Known rows, with every step that occurs:
boba-bipog: [-0.04  0.10  0.00 -0.42 -0.01 -0.06 -0.09 -0.02 -0.20  0.50  0.37 -0.16
  0.09 -0.13  0.33  0.19 -0.05  0.61  0.10 -0.29  0.03  0.16  0.14  0.24
  0.34]
boba-bipog-punev-lutu-tovud-foniz: [ 0.45 -0.12  0.02 -0.34 -0.09 -0.28 -0.05 -0.13  0.04  0.44 -0.11  0.10
  0.11 -0.06  0.27  0.16 -0.08  0.30 -0.25 -0.36  0.05  0.09  0.19  0.38
  0.69]
sipe-vizu-bipog-punev-lutu-boba-foniz: [ 0.01 -0.14  0.26 -0.04 -0.04  0.26  0.07 -0.06 -0.14  0.10 -0.27  0.19
 -0.01  0.02  0.00  0.02  0.23 -0.27 -0.21 -0.26 -0.06 -0.18  0.20  0.06
 -0.15]
bipog-vizu-foniz: [-0.08  0.30  0.55  0.08  0.04 -0.21  0.20  0.26  0.63 -0.12 -0.36  0.33
 -0.02 -0.18 -0.13 -0.35 -0.03  0.10  0.19  0.43  0.01  0.26  0.10 -0.64
 -0.13]
boba-foniz-tovud-bipog-punev-lutu-vizu: [ 0.28 -0.30 -0.36 -0.06 -0.02  0.08 -0.33 -0.30 -0.13  0.00 -0.33  0.14
  0.31  0.16  0.16  0.17 -0.17 -0.30 -0.34 -0.05  0.03 -0.19 -0.28  0.51
 -0.02]
tovud-foniz: [-0.31  0.09  0.03 -0.16  0.00 -0.45  0.43 -0.23 -0.21  0.31 -0.05 -0.24
 -0.04  0.01  0.06 -0.36  0.05  0.50  0.18 -0.18  0.06  0.09  0.27 -0.01
  0.19]
sipe-vizu-lutu-punev-bipog: [-0.26 -0.40 -0.02 -0.26 -0.28 -0.14  0.00 -0.01  0.06  0.12 -0.08 -0.12
 -0.31 -0.03 -0.21  0.02  0.47 -0.58  0.19 -0.48 -0.28 -0.03 -0.02 -0.06
 -0.31]
boba-foniz-tovud-bipog: [-0.04 -0.12 -0.42  0.11  0.13  0.12 -0.18 -0.26 -0.52  0.16  0.07 -0.05
  0.37  0.31  0.45  0.05 -0.09  0.13 -0.15 -0.09  0.22 -0.16 -0.10  0.42
  0.05]
lutu-vizu-foniz: [-0.12  0.25  0.32  0.07  0.19 -0.09  0.02  0.11  0.57 -0.33 -0.15  0.27
 -0.37 -0.48 -0.54 -0.43 -0.12 -0.03  0.29  0.23 -0.23  0.11  0.10 -0.36
 -0.42]
sipe-vizu-bipog-punev-foniz-tovud: [-0.02  0.14  0.34  0.30  0.21  0.40  0.20  0.10 -0.05 -0.09 -0.44  0.11
  0.03  0.28  0.10 -0.12  0.45 -0.34 -0.15 -0.38 -0.26  0.19  0.15 -0.22
 -0.38]
punev-lutu-boba-foniz-tovud-bipog-vizu: [ 0.02 -0.29 -0.22 -0.22 -0.46  0.05 -0.05 -0.29 -0.27 -0.10 -0.05  0.12
  0.13  0.26 -0.04  0.44 -0.34 -0.17 -0.50  0.03  0.02 -0.07 -0.07  0.28
 -0.17]
lutu-punev-bipog-boba: [-0.05 -0.25  0.35 -0.25  0.07 -0.22 -0.57  0.23 -0.08  0.09 -0.01 -0.04
 -0.53 -0.02 -0.38  0.11 -0.16 -0.12  0.21  0.37 -0.01  0.03 -0.29  0.56
  0.24]
bipog-boba-foniz-tovud: [ 0.02  0.08  0.09  0.28  0.54  0.22 -0.06 -0.01 -0.40  0.08  0.14  0.11
  0.27 -0.05  0.06 -0.04 -0.22  0.21 -0.01  0.29  0.66 -0.20 -0.40  0.69
  0.36]
vizu-foniz-tovud-bipog: [-0.35  0.26  0.08  0.40  0.19  0.15 -0.05 -0.04 -0.16 -0.17  0.00  0.25
 -0.12  0.30  0.26 -0.27 -0.21  0.05  0.09 -0.10 -0.28 -0.18  0.05 -0.54
 -0.29]
bipog-vizu: [ 0.07  0.26  0.25 -0.23 -0.19 -0.19  0.25  0.27  0.62 -0.05 -0.22  0.08
  0.20 -0.09 -0.01  0.10  0.13  0.06  0.17  0.40  0.03  0.42 -0.13 -0.24
  0.01]
sipe-vizu-lutu-boba-foniz-tovud: [-0.14 -0.11 -0.28  0.07  0.11  0.23  0.37 -0.22 -0.14  0.04  0.22 -0.06
  0.13  0.02 -0.15  0.18  0.45 -0.37  0.15 -0.41  0.07 -0.31 -0.05  0.13
 -0.25]
sipe-vizu: [-0.31  0.13  0.32 -0.15 -0.06  0.37  0.57  0.21 -0.07  0.22 -0.09  0.14
  0.12  0.03 -0.09  0.21  0.36 -0.17  0.23 -0.47 -0.04  0.15  0.10  0.05
 -0.35]
boba-bipog-vizu-lutu-punev: [ 0.26 -0.16 -0.30 -0.39 -0.25 -0.48 -0.30 -0.03  0.58  0.27  0.20 -0.28
  0.02 -0.21  0.20  0.15  0.05  0.22  0.25  0.04 -0.02  0.28 -0.13 -0.09
  0.52]
vizu-lutu-punev-foniz-tovud-bipog-boba: [ 0.02 -0.28 -0.42  0.25 -0.05 -0.08 -0.49  0.10 -0.03 -0.22  0.25 -0.41
 -0.35  0.08 -0.31 -0.14 -0.14 -0.25  0.22  0.02 -0.18 -0.29 -0.17 -0.20
  0.19]
lutu-boba-bipog: [ 0.08  0.22 -0.01 -0.32  0.20  0.16  0.02  0.07 -0.10  0.29  0.69 -0.19
 -0.08 -0.17 -0.18  0.50 -0.13  0.62  0.32  0.12  0.11 -0.06  0.11  0.39
  0.39]
vizu-foniz-tovud: [-0.39  0.47  0.36  0.36  0.39  0.07  0.06 -0.10 -0.17 -0.17 -0.07  0.47
 -0.13  0.27  0.09 -0.31  0.09 -0.04  0.07 -0.14 -0.27 -0.19  0.01 -0.34
 -0.32]
sipe-vizu-lutu-tovud: [-0.04 -0.05 -0.21  0.23 -0.17  0.03  0.48  0.08  0.29 -0.13  0.11  0.06
  0.00 -0.18 -0.04 -0.08  0.52 -0.41  0.10 -0.45 -0.04  0.01  0.20 -0.31
 -0.23]
foniz-tovud-bipog-punev-lutu: [ 0.09  0.13 -0.23 -0.11 -0.24  0.22 -0.16 -0.07 -0.05 -0.06 -0.19  0.15
  0.22  0.53  0.42  0.50 -0.05 -0.37 -0.16 -0.22 -0.46 -0.18 -0.42  0.02
 -0.02]

Rows:
[ 0.22 -0.05 -0.22 -0.14 -0.09 -0.38  0.04 -0.02  0.59 -0.08  0.11 -0.19
  0.13 -0.36 -0.23 -0.06  0.13  0.02  0.19  0.54  0.21 -0.08 -0.07 -0.28
  0.21] | bipog-vizu-lutu-boba-foniz
[ 0.15  0.15 -0.14 -0.18 -0.22 -0.36  0.15  0.11  0.79 -0.20  0.17 -0.17
  0.02 -0.31 -0.25  0.06  0.18 -0.06  0.30  0.51 -0.03  0.01 -0.12 -0.52
  0.14] | bipog-vizu-lutu-boba
[-0.12 -0.28 -0.24 -0.23 -0.39  0.13 -0.13 -0.35 -0.65  0.01  0.13  0.12
  0.03  0.30 -0.04  0.41 -0.33 -0.13 -0.50 -0.20 -0.06 -0.32  0.00  0.42
 -0.16] | punev-lutu-boba-foniz-tovud-bipog
[ 0.10 -0.16 -0.40  0.13  0.05  0.02 -0.12 -0.20 -0.14  0.07 -0.13 -0.03
  0.48  0.27  0.43  0.07 -0.10  0.07 -0.17  0.13  0.31  0.07 -0.18  0.30
  0.05] | boba-foniz-tovud-bipog-vizu
[-0.08 -0.35  0.32 -0.06  0.30 -0.18 -0.32 -0.17 -0.67  0.13 -0.12 -0.02
 -0.05 -0.09  0.13 -0.25 -0.18  0.07 -0.41  0.27  0.49  0.07 -0.20  0.65
 -0.03] | punev-bipog-boba-foniz-tovud
[ 0.28  0.23  0.47 -0.55 -0.10  0.13 -0.10  0.20  0.09  0.14 -0.19  0.38
  0.00  0.01 -0.44  0.54  0.07 -0.27  0.03  0.08 -0.30 -0.51 -0.16  0.26
  0.30] | bipog-punev-lutu-boba
[-0.27 -0.13  0.18  0.32  0.17  0.27  0.19  0.02 -0.24  0.06 -0.03 -0.04
 -0.01 -0.19  0.22 -0.37  0.01  0.10 -0.08 -0.11  0.36  0.10  0.16  0.00
 -0.17] | sipe-vizu-bipog-boba-foniz
[ 0.63  0.05 -0.05  0.48  0.04  0.26 -0.04  0.53  0.36 -0.22 -0.04  0.06
  0.00 -0.02 -0.15  0.04 -0.14  0.05 -0.01  0.31  0.10  0.10  0.34 -0.13
  0.33] | lutu-tovud-bipog-punev-foniz
[-0.14  0.16  0.32  0.30  0.26  0.55  0.37  0.19  0.11  0.04 -0.39  0.42
  0.06  0.28  0.06  0.02  0.14 -0.35  0.25 -0.40 -0.18 -0.10  0.03 -0.32
 -0.38] | sipe-vizu-foniz-tovud-bipog-punev
[-0.08  0.14 -0.12  0.04 -0.12 -0.27 -0.21 -0.09  0.58 -0.48  0.02 -0.14
 -0.38 -0.44 -0.05 -0.39  0.01 -0.01  0.02  0.25 -0.40  0.33  0.02 -0.41
 -0.38] | lutu-vizu-bipog
[ 0.05 -0.05 -0.55  0.29 -0.15 -0.70  0.20 -0.26  0.28 -0.17  0.29 -0.24
 -0.17 -0.26  0.09 -0.56  0.29  0.03  0.04 -0.11 -0.02 -0.14  0.30 -0.47
  0.29] | vizu-lutu-tovud-foniz
[-0.09 -0.17 -0.05  0.02 -0.52 -0.42  0.29 -0.29 -0.22 -0.10 -0.16  0.27
 -0.16  0.13  0.04 -0.18 -0.03 -0.11 -0.60 -0.39 -0.09  0.15  0.34  0.04
 -0.06] | punev-lutu-tovud-foniz
[ 0.12 -0.07 -0.20  0.32 -0.02  0.22  0.05  0.10 -0.08 -0.35  0.01 -0.35
  0.00  0.28 -0.27  0.00 -0.10 -0.05 -0.14  0.13 -0.08  0.22  0.14 -0.39
 -0.29] | punev-foniz-tovud-bipog-vizu-lutu-boba
[ 0.02 -0.24 -0.20  0.12  0.01  0.24 -0.19  0.22 -0.27  0.20  0.28 -0.32
  0.13 -0.26  0.18 -0.07 -0.72  0.53  0.15  0.39  0.59 -0.18  0.02  0.13
  0.38] | tovud-bipog-boba-foniz
[-0.12  0.22  0.31  0.25  0.26  0.32  0.13  0.07 -0.60 -0.14 -0.17  0.02
  0.06  0.45 -0.27 -0.05  0.19 -0.03 -0.24 -0.25 -0.13  0.23  0.15  0.10
 -0.37] | punev-foniz-tovud
[ 0.01  0.18 -0.39  0.11 -0.22  0.12  0.10  0.01  0.32 -0.23 -0.04 -0.06
  0.28  0.44  0.51  0.36 -0.07 -0.14  0.01  0.12 -0.21  0.32 -0.38 -0.23
 -0.15] | foniz-tovud-bipog-vizu
[ 0.39  0.22  0.20 -0.50  0.20  0.05 -0.23  0.17  0.14  0.59  0.08  0.00
  0.20 -0.16  0.23  0.35  0.07  0.43  0.27 -0.11  0.02 -0.09 -0.07  0.35
  0.71] | boba-bipog-punev
[-0.12  0.16 -0.27 -0.20 -0.07 -0.23 -0.05 -0.07  0.09 -0.08  0.61 -0.30
 -0.22 -0.29 -0.29  0.02  0.22  0.03  0.37  0.13 -0.20 -0.56  0.03 -0.34
  0.16] | vizu-lutu-boba
[-0.08  0.03  0.04  0.28  0.05  0.39  0.02  0.13 -0.57 -0.16 -0.09 -0.19
  0.06  0.45 -0.08 -0.02 -0.12  0.07 -0.24 -0.22 -0.12  0.24  0.21 -0.11
 -0.38] | punev-foniz-tovud-bipog
[-0.09 -0.40  0.45 -0.22  0.23 -0.24 -0.31 -0.03 -0.63  0.28 -0.09 -0.09
 -0.13 -0.32  0.00 -0.34 -0.28  0.26 -0.32  0.36  0.57  0.04  0.00  0.54
  0.07] | punev-bipog-boba-foniz
[-0.02  0.12 -0.02  0.21  0.07 -0.15 -0.22  0.06  0.62 -0.51  0.10 -0.16
 -0.40 -0.61 -0.14 -0.44 -0.26  0.09  0.06  0.52 -0.06  0.31 -0.13 -0.28
 -0.16] | lutu-vizu-bipog-boba
